Each row comes from the steps of one path. Every step used is in the known rows, and no mark comes twice. Write the path behind each row, first mark first.
In the rows, 128 means zero.
Known rows:
nunofe rezit piziru zopu: [143  98 126 128 124 144 146  68 138 124 156 140  96 151  99 110 113  85
 104 101 160 221  98 119 109 117 145 138 187 135 135 155 141 131 101  98
  88 159 105 160  93]
zesur vuzimo: [133 119 104 103 126 150 134 101 162 125 144 132 140 157 119 113 108 106
 123 138 146 181 112 139 156 140 176 116 155 138 133 123 121 135  76  88
 110 160 103 147 124]
zesur nunofe rezit piziru zopu: [122  95 132 132 118 143 140  68 132 128 158 132 105 151  95 108  98  71
 108 108 172 215 108  96 106  99 139 140 178 149 142 147 128 133 102  90
  86 147 107 161  96]
vuzimo zesur: [155 102 104  83 132 146 132 101 151 137 136 113 118 146 121 130 100  98
 148 129 141 206  79 151 138 158 169 123 148 111 138 137 168 126 106 106
 107 151  96 165 136]
nunofe zesur vuzimo: [123 126  88  93 137 139 120  85 160 119 138 117 124 157 113 117 100  99
 125 130 148 193 116 130 136 137 178 110 162 136 138 124 134 139  76  93
  92 149  95 133 110]
sudut puba mikiraz: [163  97 115 107 149 138 148  86 146 115 128 136 119 139 109 113  99 110
 137 135 154 209 114 133 174 166 144 141 143 155 145 145 171 134  73  99
 105 152  99 152 140]
piziru rezit nunofe zesur vuzimo sofi: [113 123  99  75 128 162 140 100 115  95 150 126 136 131  96 126 133 116
 128 113 175 170 134  88 110 115 186 107 178 152 117 129 158 143  78 104
  87 149  88 150 103]
zopu piziru rezit: [174 108 115 112 124 149 169 100 140 110 165 138 108 121  96  98 123  81
 122 108 145 167 105 139 109 132 155  99 153 117 137 137 181 141 141  88
 100 151 100 162 117]
bomuv vapuz: [134 115 126 109 139 144 118  90 132 145 171 123 106 143 108 120 122 103
 138 149 144 195  89 149 184 132 158 102 153 125 143 146 147 126 116  95
 119 138  99 168 111]
nunofe sudut: [157 125 111 124 149 155 131 107 158 141 140 133 120 141 127 117 102  84
 122 152 130 182  97 126 136 168 170 116 138 115 137 152 138 143 105 105
  90 141 114 140 119]
nunofe rezit: [161 107 134 131 153 145 143  84 141 150 164 122 105 144 104 115 108  95
 134 120 142 197  92 113 126 132 170 112 167 134 130 152 125 143 120 112
  94 157  90 165 122]
vorum nunofe vapuz bomuv: [110 108 128  89 160 125 101  78 143 160 140 132 120 163  99 136  56  89
 132 106 124 198  99 102 164 125 119  77 145 103 148 147 112 145  91 103
 118 145 101 171 132]
sofi vuzimo zesur nunofe: [121  98 114  92 127 136 115 106 150 128 153 107 138 145 123 112  93  66
 145 121 161 187  88 111 146 141 164 115 129 122 149 106 171 137  81 106
 108 142  99 172 142]
mikiraz puba sudut nunofe vorum gava: [144 113 152 135 150 157 123 138 171  93 149 119  68 157 114 125  99  76
 142 129 127 175  91 119 153 148 131  85 156 127 122 139 140 133  94 114
 120 155 106 208 118]
zesur nunofe rezit piziru: [145 108 125 126 132 131 135  68 116 140 143 114 102 143 103 111  96  69
 121 102 149 190 104  96 129 116 153 103 173 159 136 151 138 128 116  96
  84 159 114 158  98]
puba sudut nunofe rezit piziru zopu vibov: [141  98 130 145 149 192 153 112 151 116 189 122  66 148  88 113  97  81
  90  85 167 252  98 142 116  86 130 134 194 136 159 154 135 141 103  91
  95 138 114 143 107]
sudut puba: [170  99 106 115 129 140 136  93 149 128 159 122 129 135 113 121 113  98
 145 156 157 204 115 140 161 172 165 124 155 144 138 137 129 127  89 101
  96 150 117 166 144]
sofi vuzimo zesur nunofe sudut puba: [141 115  99 113 139 157 106  99 152 133 148 109 154 129 129 119  82  52
 142 163 163 179 110  93 140 173 169 113 133 141 157 115 158 137  55 113
  89 132 126 172 141]
vapuz bomuv: [145 123 120  96 149 118 142  98 157 149 146 140 108 159 110 107  87 101
 135 109 143 187 101 123 163 149 147 111 143 111 126 154 115 158 100  91
 117 168 104 156 137]
sofi vuzimo zesur nunofe vapuz bomuv: [102 106 115  81 159 121 102  91 139 156 142 117 134 157 112 109  57  68
 143  93 157 190  87  89 161 124 134  87 132 111 154 127 144 148  68 108
 129 150  96 176 133]
vibov zopu piziru: [170  87 113 124 111 125 156  84 171 112 150 146  89 135 107 114  94  96
 115 124 150 211 116 153 117 168 179 141 138  94 148 148 182 142  87  71
  91 165  97 176 114]
vuzimo zesur nunofe sudut puba mikiraz: [141 111 108  99 156 159 129  86 146 131 110 119 136 135 116 124  61  84
 141 153 154 193 113 104 149 160 148 141 126 158 160 142 179 137  64 104
  93 133 106 157 135]
nunofe vapuz bomuv: [130 111 115  97 163 122 124  89 143 161 145 134 116 162 107 113  76  99
 137 101 142 198  95 114 168 134 137  96 142 110 139 156 115 147  92  99
 128 159  98 157 124]
nunofe vapuz: [138  95 113 107 146 142 120  92 133 144 149 124 122 148 113 121 103  98
 141 124 139 214  91 137 159 140 154 105 151 120 144 144 136 125 103 107
 115 140  95 153 119]
rezit piziru: [162 106 101 100 120 127 140  84 130 120 132 127 101 147 121 113 121  91
 120 108 134 199  99 147 160 155 153 112 168 132 133 153 161 117 105  91
  97 166 123 146 101]
gava vorum nunofe zesur vuzimo: [116 136  98  97 151 131  85  85 162 102 136 109 129 160 102 135  72  85
 130 135 137 193 124 102 131 127 139  90 169 135 142 108 117 142  66  89
  90 137 103 162 123]
mikiraz puba sudut nunofe rezit: [165  99 144 152 162 167 151 117 147 118 193 114  82 141 103 121  92  68
 132 118 145 213  92 121 131 131 168  84 152 162 143 151 138 134  98 106
 111 137  92 171 118]
sofi vuzimo zesur nunofe vorum: [134 120 131  95 154 124  94 106 147 137 149 109 130 146 110 107 107  66
 157 141 156 174  72  80 167 133 141 104 131 107 137 116 140 144  87 116
 100 153  92 180 137]
piziru zopu vibov: [126  91 116 120 126 163 138 120 173 137 183 134  99 149  94 122 112  96
 108 124 162 237 103 173 137 109 143 156 183 106 152 141 129 150 111  84
  94 143 113 146 142]
sofi vuzimo zesur: [148 100 105  85 138 141 117 108 157 123 148 119 132 142 133 112 113  79
 142 114 143 196  72 138 144 168 170 109 146 102 143 118 191 134  75 117
 114 159  96 175 138]
rezit nunofe vorum: [144 134 151 120 155 116 115  91 141 145 152 112 107 143  95 108 126 102
 147 153 149 179  85  92 181 144 140 112 151 111 115 148 117 133 106 111
  92 154 107 163 120]
gava vorum: [174 128 116 121 151 119 118 115 155 113 159 120 119 149 112 112 103  89
 151 134 148 195 104 122 150 153 138 122 155 130 127 131 121 141  97  85
 113 156 112 168 143]
vibov zopu: [155  92 122 119 109 131 140  97 167 127 156 139  99 151 117 119  99  98
 130 128 156 228 113 146 135 152 182 147 128  99 142 150 161 143  77  86
 102 164  96 180 132]
puba sudut: [169 106 114 122 141 173 158 122 154 112 139 144  91 143 123 111  97 105
 125 127 135 207  95 154 142 165 155 132 132 127 142 145 131 137 105 101
 115 148  93 146 108]
vibov zopu piziru rezit nunofe: [148 105 135 130 105 135 162  84 143 111 175 129  98 126  87 101 104  85
 119 112 167 183 118 117 107 128 164 119 149 107 132 144 198 138 107  86
  94 152 106 186 107]
vibov zopu piziru rezit nunofe sudut puba: [166 115 118 144 119 156 149  80 149 119 162 126 119 112 100 112  90  73
 119 152 168 182 139  98 101 162 172 122 152 125 147 150 183 138  74  94
  74 143 130 190 112]
zopu vibov: [148 102 108 109 140 152 136 122 163 146 172 121  96 142 104 122 112  97
 124 121 142 218  99 172 163 127 158 123 174 110 148 143 135 144 120  89
  97 150 118 138 145]
piziru rezit nunofe: [136 118 140 119 124 146 153 100 125 125 173 116 119 135  95 102 124  90
 135 118 159 178 103 109 135 117 155 104 154 130 120 137 164 130 125 109
 106 144 113 167 124]
sofi vuzimo zesur nunofe vorum gava domuv: [110 121 139  96 135 136  82 107 167 117 102  94 105 161 112  94  84  45
 144 120 150 151  79  74 123 147 122  88 147 117 122 114 198 158  73 114
 140 182  81 233 139]
puba sudut nunofe vorum: [171 132 150 134 172 158 124 127 150 114 167 120  94 150 103  99 112  93
 143 138 151 207  83 105 174 134 138 109 116 120 131 144 107 142 102 109
 113 139  91 149 130]
vuzimo zesur nunofe: [122 101 114  90 121 142 125 100 142 142 140 106 130 146 112 127  81  81
 152 136 157 195  95 120 139 132 165 124 129 127 145 123 153 130 106  95
 103 136 102 167 142]
vuzimo sofi: [156  95 105  84 127 150 149 116 129 113 146 147 122 134 115 133 138 126
 137 129 155 194 113 131 143 162 185 131 153 130 119 146 138 142  95 101
  98 158  89 149 135]
mikiraz puba: [155  90 111 105 124 121 139 112 163 122 175 132 106 140 122 136 117  74
 140 142 132 188 100 158 165 167 170  95 167 139 134 144 161 126  97  89
 105 158 116 164 126]
sofi vuzimo: [153 104 119 113 137 129 123 111 157 118 165 133 125 145 127  94 130  80
 126 116 143 194  89 132 162 166 167 107 143 114 135 118 167 142  76 111
 112 159 101 163 137]
vibov zopu piziru rezit nunofe vapuz: [135  94 131 129 125 142 140  75 128 126 171 123 109 128  85 112  90  86
 127 106 162 200 111 113 114 115 155 105 150 105 146 146 196 128  96  97
 105 145  98 188  95]

Write each row's path:
[119  93 124 110 114 149 134  65 132 131 146 122 109 149  98 120  87  70
 117 105 171 217  95 101  96  99 141 140 178 142 145 145 148 128  99  97
  85 148 101 173  99] : vuzimo zesur nunofe rezit piziru zopu
[117  93 124 130 126 156 138  89 142 142 175 121  93 147  84 115  94  71
  97  99 172 227 109 125 119  76 132 142 204 136 158 146 126 144 114  82
  78 146 122 149 112] : zesur nunofe rezit piziru zopu vibov
[147 116 108 129 133 155 122  97 149 142 149 117 144 131 117 121  84  70
 138 179 161 182 129 102 142 163 165 123 139 152 147 134 115 137  82  99
  83 127 132 157 139] : zesur nunofe sudut puba
[122 126 156 125 140 131 113  96 154 125 120 112  94 158 105 116 109 103
 145 133 136 156  92  94 156 146 130 108 173 104 104 136 130 130 109 122
 100 163 114 207 115] : rezit nunofe vorum gava
[136  94 118 126 135 160 142  90 151 140 174 127  83 144  89 116 111  84
  94  93 158 234  99 145 123  95 136 137 219 123 154 157 134 140 113  89
  79 158 122 147 108] : nunofe rezit piziru zopu vibov
[159 100 128 133 144 164 148 136 159  93 189 121  89 145 118 121 100  72
 133 129 147 214 100 153 158 153 163  95 132 150 144 139 150 127  86  91
 125 132 108 158 128] : mikiraz puba sudut nunofe
[132  93 104 111 120 154 140 103 156 125 169 135  88 145 100 119 118  90
  97 105 157 236 105 170 140 110 131 148 205 115 153 150 145 138 106  78
  88 154 130 136 116] : rezit piziru zopu vibov
[119 133 101 105 132 139 139  77 142 101 148 111 121 136  88 106 101  90
 113 114 158 162 120 107 109 117 167  95 176 136 133 121 173 137  95  91
  85 141 101 145  87] : zopu piziru rezit nunofe zesur vuzimo
[137 127 156 125 135 141 135  95 147 108 131 120  87 137  88 102 110  89
 134 110 136 133  99  91 121 130 125  91 178 102 107 137 163 137 132 115
  98 163 110 214 100] : zopu piziru rezit nunofe vorum gava
[125 127  90  75 145 143  94 102 141  87 134 129 139 144 103 152  98 110
 133 134 154 187 134  86 123 137 162 101 177 145 130 115 119 150  57  90
  85 145  92 161 127] : gava vorum nunofe zesur vuzimo sofi
[115  91 120 114 138 138 111  90 125 148 153 113 135 149 105 118  83  81
 145 131 155 206 102 111 157 114 149 108 138 135 149 130 126 128 104 101
 112 129  98 157 124] : zesur nunofe vapuz
[162 124 122 127 158 157 161  79 137 109 133 133 122 114  92 101  90  89
 116 135 156 163 125  97 133 158 137 120 148 153 145 152 205 138  85 101
  89 138 118 156 108] : zopu piziru rezit nunofe sudut puba mikiraz
[133 102 132 112 144 149 130  83 134 157 151  99 118 144  99 123  76  74
 148 120 156 194  86  90 112 107 166 112 154 142 142 136 135 139 117 111
  94 141  85 178 131] : vuzimo zesur nunofe rezit
[129 122 108 101 143 161 117 105 150 150 128 110 133 141 124 128  73  69
 136 152 145 180  95 108 122 146 168 122 125 121 149 136 149 138  99 104
  90 126 114 153 127] : vuzimo zesur nunofe sudut
[131 126 119 126 140 150 123 108 150 146 142 123 131 142 121 112  83  67
 127 156 146 174 111 104 136 146 166 121 122 132 144 140 122 144 105  96
  89 128 119 144 125] : zesur nunofe sudut
[151 125 129 143 126 155 154  89 149 123 158 133 103 123 102 101  92  72
 106 127 155 169 120 103  93 144 171 117 142 104 139 154 189 147  98  94
  84 146 117 175  96] : vibov zopu piziru rezit nunofe sudut
[132 117  95  90 148 186 139 122 135  78 146 130 117 146 109 132 110 121
 121 120 166 207 126 113 125 137 189 120 144 155 134 132 132 145  56  97
 100 137  77 132 112] : puba sudut nunofe zesur vuzimo sofi
[125 121 122 110 138 133 136  87 124 120 160  98 102 135  90 109 112  88
 134 107 160 192 102 105 117 117 158 100 160 124 128 139 179 134 124 112
  88 132 102 153 105] : piziru rezit nunofe zesur
[138 111 109 100 163 156 120  93 149 119 117 122 145 135 123 110  74  69
 134 140 159 187 109  95 157 169 146 131 121 153 162 127 197 143  42 115
  98 140 106 164 136] : sofi vuzimo zesur nunofe sudut puba mikiraz
[139 125 141 113 147 119 108 102 144 149 152 121 117 147  98 106 109  84
 153 153 156 175  92  87 174 124 137 115 131 123 131 135  97 145 115 100
  95 147  98 163 135] : zesur nunofe vorum
[116 123 136 103 156 131 134  87 121 156 161 120 121 150  88 104  82  88
 136  92 155 179 100  85 156 105 127  81 152 117 129 156 137 144 107 108
 130 151 107 174 116] : piziru rezit nunofe vapuz bomuv
[160 125 151 129 133 121 138  87 145 123 166 129  93 125  78  98 118  87
 133 127 165 171 102  81 132 119 143 111 148  92 126 150 166 146 107  97
  89 166  97 195 104] : vibov zopu piziru rezit nunofe vorum
[121 116 118 109 143 118 122  76 137 126 146  95  98 145 100 118 102 100
 133 128 156 208 102 118 138 146 164 116 161 121 130 142 162 132 102 107
  83 131 105 140 107] : rezit nunofe zesur
[135 121 160 128 149 146 111 115 162 111 142 107  94 166 107 112 111  92
 148 124 135 177  95 105 154 134 137  97 150 107 109 131 131 135 110 117
 114 152 104 198 143] : sudut nunofe vorum gava
[109  89 113  92 142 142  95  94 130 142 149 104 145 145 118 120  80  65
 149 117 155 201  83 106 152 125 151  98 132 122 159 113 165 127  77 117
 119 133  96 174 128] : sofi vuzimo zesur nunofe vapuz
[163 132 110 130 154 149  89  96 160 125 149 117 140 135 115 140  73  70
 140 181 137 189 127  95 138 177 131  99 157 138 149 127 116 135  70 100
  83 127 138 182 147] : gava vorum nunofe sudut puba
[154 128 120 134 136 165 136  95 134 133 164 115 138 120 107 112 105  77
 133 160 164 171 123  97 129 155 159 106 156 146 136 143 150 130  94 116
  88 133 136 169 124] : piziru rezit nunofe sudut puba
[148 115 118 125 166 161 135 114 146  95 164 101  85 152 106 109  88  90
 130 114 153 234 101 128 129 142 160 114 120 132 149 138 150 139  99 103
 102 116  90 132 118] : puba sudut nunofe zesur
[144 114  99 112 135 161 116  95 146 144 138 105 147 129 121 131  72  66
 149 175 161 187 115 105 133 163 169 125 138 144 154 132 137 130  79 105
  83 126 126 169 139] : vuzimo zesur nunofe sudut puba
[132 107 126 128 146 153 109  90 155 124 178 123  89 149  79 133  86  71
 102  99 149 230 109 121 115  84 102 119 225 127 156 140 120 145 102  84
  80 146 131 171 122] : gava vorum nunofe rezit piziru zopu vibov
[138 137 134 131 143 166 142 107 134 137 159 121 124 129 110 106 112  75
 124 135 149 162 104  94 122 136 160 101 145 124 125 149 162 138 117 114
  93 134 125 155 112] : piziru rezit nunofe sudut
[126 104 125 110 116 147 123 101 169 113 109 111  93 164 115 103  89  74
 127 119 136 172 102 129 113 165 143 103 160 127 116 137 192 147  97  96
 142 181  91 210 135] : vorum gava domuv
[147 113 121 110 161 156 122  78 153 125 113 138 128 137 111 131  73  92
 124 151 132 195 118 106 158 171 132 121 134 149 156 145 167 138  65 108
  88 134 113 155 135] : vorum nunofe sudut puba mikiraz
[152 124 116 135 140 156 125  86 144 139 151 111 133 128 114 122  96  90
 133 178 156 186 119 105 153 182 166 121 158 141 137 146 135 128  73 110
  80 132 139 158 124] : rezit nunofe sudut puba
[106 135 107 102 133 147 128  82 138 112 152 105 130 147  97 107 108  94
 123 118 162 174 118 100 120 106 169  96 171 144 130 124 158 136  89 102
  94 141 101 147 100] : piziru rezit nunofe zesur vuzimo
[163 109 133 132 147 142 137  77 119 125 166 102  95 149 102 106 112  79
 121  91 146 212  95 103 136 120 160  87 171 152 129 157 154 122 108 101
  93 153 112 154 113] : sudut nunofe rezit piziru
[160 134 149 123 150 126 138  91 132 127 164 121 104 123  78  95 130  86
 134 131 154 152  88  85 147 122 132  92 159 107 118 143 148 139 132 105
  90 154 103 170 106] : zopu piziru rezit nunofe vorum
[148 121 129 112 145 125  94 102 155 113 153 119 121 151 105 136  83  82
 144 140 126 200 108 113 147 143 120  96 152 121 137 120 117 137  97  91
 101 136 115 181 153] : gava vorum nunofe
[135 123 124 115 147 159 108  94 157 138 135 130 121 141 121 137  84  75
 118 152 113 188 103 115 136 159 152  94 134 109 146 138 134 138 101 107
  84 126 121 157 127] : vorum nunofe sudut
[111 121 137  93 130 138  94  98 162 128  96  92 100 164 104 107  74  59
 150 131 150 155  83  85 122 137 123  99 154 121 119 129 177 151  97 104
 134 176  83 225 136] : vuzimo zesur nunofe vorum gava domuv
[149  98 139 148 141 179 152  89 134 100 167 132  81 153  98 104  97  79
  99  94 166 239 100 113 104 109 137 133 163 149 146 156 136 131  93  97
 102 141  99 156  93] : puba sudut nunofe rezit piziru zopu
[172 101 126 138 149 156 152  96 130 104 173 115  71 143 110 120  98  61
 116  97 138 207  92 121 137 134 154  77 176 168 143 163 162 117  94  99
 102 156 115 160  87] : mikiraz puba sudut nunofe rezit piziru
[143 114 118 123 156 152 135  87 146 129 120 132 133 136 113 115  73  86
 133 156 155 189 125  99 163 159 144 139 123 165 154 144 159 143  69  99
  92 132 111 146 134] : zesur nunofe sudut puba mikiraz
